What can hang from each mark
kelo: lonu vuvonat zosod
vuvonat: pudus zosod
bipus: guvak
pudus: vuvonat zosod
lonu: kelo pudus zosod
zosod: guvak kelo pudus

Known rows, with every way that one mark hangs from another
lonu[zosod[guvak kelo]]: |  .03 |  .12 |  .05 | -.04 | -.22 | -.15 |  .11 |  .13 | -.04 |  .22 |  .01 | -.16 |  .07 |  .00 |  .06 | -.02 | -.13 |  .03 | -.15 |  .22 |
pudus[vuvonat]: | -.11 |  .19 |  .03 |  .01 | -.16 |  .04 |  .00 |  .34 |  .00 |  .26 |  .38 |  .10 |  .08 | -.21 | -.41 | -.04 |  .04 |  .14 | -.22 | -.05 |
lonu[kelo[vuvonat zosod[guvak pudus]]]: |  .07 | -.03 | -.14 | -.14 | -.04 |  .04 |  .04 |  .11 |  .06 | -.01 |  .13 |  .15 | -.24 | -.48 | -.25 | -.14 | -.15 |  .03 | -.21 |  .06 |
pudus[zosod[kelo]]: |  .05 |  .33 | -.02 | -.10 | -.29 | -.22 | -.09 |  .19 |  .01 |  .21 |  .08 | -.02 |  .14 |  .06 | -.35 | -.05 | -.09 | -.08 | -.27 |  .26 |
zosod[guvak kelo[lonu vuvonat]]: |  .08 |  .24 | -.24 |  .01 | -.02 |  .10 | -.07 |  .58 |  .10 | -.15 |  .18 |  .00 | -.13 | -.34 | -.24 | -.03 |  .02 |  .06 |  .16 | -.02 |
vuvonat[zosod]: | -.19 |  .30 |  .17 |  .14 | -.23 | -.04 | -.07 |  .20 |  .14 |  .14 |  .14 |  .12 |  .45 |  .09 | -.30 |  .12 |  .00 |  .03 | -.33 |  .09 |
pudus[vuvonat[zosod[guvak kelo]]]: |  .12 |  .23 | -.09 |  .17 | -.15 |  .06 |  .12 |  .16 | -.05 |  .13 | -.01 | -.03 |  .18 | -.07 | -.12 |  .11 | -.03 |  .04 | -.18 |  .14 |
zosod[guvak kelo[vuvonat] pudus]: |  .22 |  .19 | -.16 | -.30 | -.17 | -.03 |  .08 |  .35 | -.07 | -.07 |  .05 | -.05 | -.22 | -.41 | -.02 | -.06 | -.05 |  .03 |  .07 | -.01 |
kelo[vuvonat zosod]: | -.15 |  .19 | -.03 |  .09 | -.27 | -.05 | -.12 |  .31 |  .24 |  .08 |  .33 |  .22 |  .05 | -.21 | -.73 |  .04 | -.04 | -.01 | -.32 |  .07 |
kelo[vuvonat[pudus] zosod[guvak]]: | -.10 | -.09 | -.10 | -.08 | -.10 | -.03 |  .02 |  .14 |  .11 | -.13 |  .21 |  .25 |  .04 | -.11 | -.32 |  .24 |  .01 | -.08 |  .02 | -.05 |
kelo[zosod[guvak pudus[vuvonat]]]: |  .07 | -.18 | -.05 | -.01 | -.25 |  .04 |  .10 |  .00 | -.02 |  .07 |  .24 |  .21 | -.19 | -.25 | -.20 | -.02 | -.02 | -.29 | -.20 |  .08 |
pudus[vuvonat zosod[guvak kelo]]: |  .22 |  .06 | -.19 | -.04 | -.18 | -.07 |  .04 |  .10 | -.11 |  .26 |  .07 |  .00 | -.06 | -.10 | -.16 | -.10 | -.08 | -.11 | -.20 |  .18 |
zosod[guvak pudus]: |  .04 | -.07 |  .07 | -.25 | -.20 | -.03 |  .07 |  .15 | -.07 |  .00 |  .17 |  .08 | -.02 | -.24 |  .15 | -.04 | -.03 | -.14 | -.04 |  .00 |
pudus[vuvonat[zosod]]: | -.15 |  .27 |  .08 |  .21 | -.18 |  .04 | -.02 |  .19 |  .06 |  .27 |  .22 |  .15 |  .29 |  .03 | -.43 |  .06 |  .04 |  .07 | -.34 |  .00 |
lonu[kelo pudus[zosod[guvak]]]: |  .05 | -.19 | -.18 | -.20 |  .12 |  .07 |  .11 | -.23 | -.12 |  .21 | -.12 | -.05 |  .14 |  .01 |  .04 | -.15 | -.03 |  .09 | -.28 |  .15 |
pudus[vuvonat zosod[guvak]]: |  .07 | -.14 | -.09 | -.02 | -.17 | -.03 | -.03 |  .03 | -.05 |  .31 |  .20 |  .15 |  .00 | -.08 | -.17 | -.15 | -.04 | -.15 | -.25 |  .05 |
pudus[vuvonat zosod[guvak kelo[lonu]]]: |  .16 |  .06 | -.26 |  .11 | -.07 |  .03 | -.08 |  .24 | -.03 |  .10 |  .15 |  .06 | -.14 | -.05 | -.22 | -.15 |  .01 | -.21 | -.02 |  .12 |
pudus[vuvonat zosod]: | -.05 |  .11 | -.02 |  .01 | -.21 | -.09 | -.11 |  .13 | -.01 |  .38 |  .30 |  .18 |  .06 |  .00 | -.47 | -.16 | -.01 | -.08 | -.35 |  .05 |
bipus[guvak]: |  .04 |  .17 |  .19 | -.05 | -.11 |  .14 | -.05 |  .22 | -.11 |  .14 |  .28 |  .06 |  .36 | -.16 | -.31 |  .13 | -.16 | -.03 | -.15 | -.01 |

Rows
| -.07 |  .14 | -.02 | -.07 | -.30 | -.09 | -.08 |  .22 |  .15 |  .01 |  .29 |  .24 | -.14 | -.24 | -.57 | -.03 | -.02 | -.16 | -.23 |  .03 | -> kelo[vuvonat zosod[pudus]]
| -.10 |  .09 |  .14 | -.07 | -.23 | -.12 |  .05 |  .06 | -.10 |  .40 |  .29 |  .07 | -.14 | -.02 | -.20 | -.20 |  .01 | -.04 | -.23 | -.04 | -> lonu[zosod[pudus[vuvonat]]]
| -.02 | -.19 | -.15 | -.04 |  .06 |  .16 |  .19 | -.19 |  .00 |  .02 | -.05 | -.02 |  .11 | -.12 | -.15 |  .06 | -.03 |  .10 | -.31 |  .22 | -> lonu[kelo[zosod[guvak]] pudus]
|  .07 |  .23 | -.17 |  .31 | -.03 |  .17 | -.01 |  .30 |  .04 | -.03 |  .07 |  .03 |  .10 | -.02 | -.17 |  .06 |  .07 | -.06 | -.02 |  .07 | -> pudus[vuvonat[zosod[guvak kelo[lonu]]]]
|  .04 |  .13 | -.08 | -.12 |  .05 |  .08 |  .04 |  .13 |  .00 |  .04 | -.04 |  .08 |  .00 | -.33 | -.01 | -.14 | -.09 |  .18 | -.18 | -.06 | -> lonu[kelo[vuvonat[zosod[guvak pudus]]]]
| -.09 | -.05 | -.24 |  .17 |  .13 |  .25 | -.03 |  .10 |  .12 | -.14 | -.01 |  .10 |  .20 |  .08 | -.17 |  .08 |  .21 | -.03 |  .01 | -.13 | -> kelo[lonu[pudus] vuvonat[zosod[guvak]]]
|  .02 |  .07 | -.02 | -.06 | -.16 |  .01 | -.01 |  .14 |  .05 | -.02 |  .03 |  .16 |  .06 | -.17 | -.04 | -.01 |  .00 | -.10 | -.12 | -.08 | -> kelo[vuvonat[zosod[guvak pudus]]]
|  .09 | -.10 | -.02 | -.17 | -.16 |  .06 |  .11 |  .15 | -.14 |  .12 |  .26 |  .10 | -.17 | -.32 |  .04 | -.12 |  .03 | -.09 | -.04 | -.09 | -> zosod[guvak pudus[vuvonat]]
|  .13 |  .01 | -.33 |  .04 |  .12 |  .27 |  .15 |  .18 | -.12 | -.06 |  .06 | -.12 | -.08 | -.06 | -.09 |  .03 |  .21 |  .03 |  .14 |  .00 | -> zosod[guvak kelo[lonu[pudus[vuvonat]]]]
| -.10 |  .04 | -.25 | -.01 |  .03 |  .06 | -.18 |  .13 |  .10 |  .06 |  .15 |  .15 |  .03 |  .14 | -.51 | -.14 |  .21 | -.10 | -.10 | -.08 | -> kelo[lonu[pudus[zosod]] vuvonat]
|  .03 |  .22 |  .00 | -.06 | -.08 | -.06 |  .14 |  .09 | -.07 | -.12 | -.12 | -.01 |  .38 |  .19 |  .10 |  .37 |  .02 |  .00 |  .08 |  .10 | -> vuvonat[pudus zosod[guvak kelo]]
| -.08 | -.15 | -.03 | -.13 |  .14 |  .06 |  .22 | -.21 | -.13 |  .28 | -.10 | -.19 |  .12 |  .02 |  .16 | -.12 | -.03 |  .28 | -.24 |  .10 | -> lonu[kelo pudus zosod[guvak]]
|  .01 | -.13 | -.29 | -.05 |  .13 |  .18 |  .13 | -.06 |  .05 |  .02 | -.01 |  .02 | -.02 | -.26 | -.33 | -.01 | -.03 |  .21 | -.26 |  .10 | -> lonu[kelo[vuvonat zosod[guvak]] pudus]
| -.09 |  .50 |  .00 |  .25 | -.13 |  .02 | -.12 |  .39 |  .15 | -.08 |  .08 |  .03 |  .31 |  .13 | -.36 |  .12 |  .05 | -.04 | -.08 |  .15 | -> vuvonat[zosod[kelo[lonu]]]
| -.16 |  .09 |  .06 |  .08 | -.11 | -.01 | -.07 |  .21 | -.01 |  .25 |  .38 |  .14 | -.22 |  .03 | -.26 | -.26 |  .11 | -.16 | -.06 | -.11 | -> kelo[lonu[zosod[pudus[vuvonat]]]]
|  .16 |  .20 |  .01 | -.08 | -.23 | -.06 |  .11 |  .06 | -.07 | -.06 | -.14 | -.03 |  .15 | -.03 |  .16 |  .10 | -.04 | -.15 | -.09 |  .17 | -> vuvonat[zosod[guvak kelo pudus]]
| -.06 | -.01 | -.14 | -.13 |  .11 |  .04 |  .06 |  .13 |  .06 | -.08 |  .14 |  .17 | -.02 | -.26 | -.29 |  .12 | -.07 |  .20 | -.04 | -.02 | -> lonu[kelo[vuvonat[pudus] zosod[guvak]]]
| -.02 | -.09 | -.12 | -.25 | -.05 | -.13 | -.06 |  .09 | -.02 |  .05 |  .13 |  .22 |  .05 |  .01 | -.12 |  .03 |  .01 | -.09 |  .04 | -.12 | -> kelo[vuvonat[pudus[zosod[guvak]]]]
| -.06 | -.10 | -.17 | -.14 |  .20 |  .09 |  .16 | -.08 | -.08 |  .28 | -.06 | -.14 | -.02 | -.13 | -.03 | -.19 | -.02 |  .40 | -.20 | -.01 | -> lonu[kelo[vuvonat] pudus zosod[guvak]]
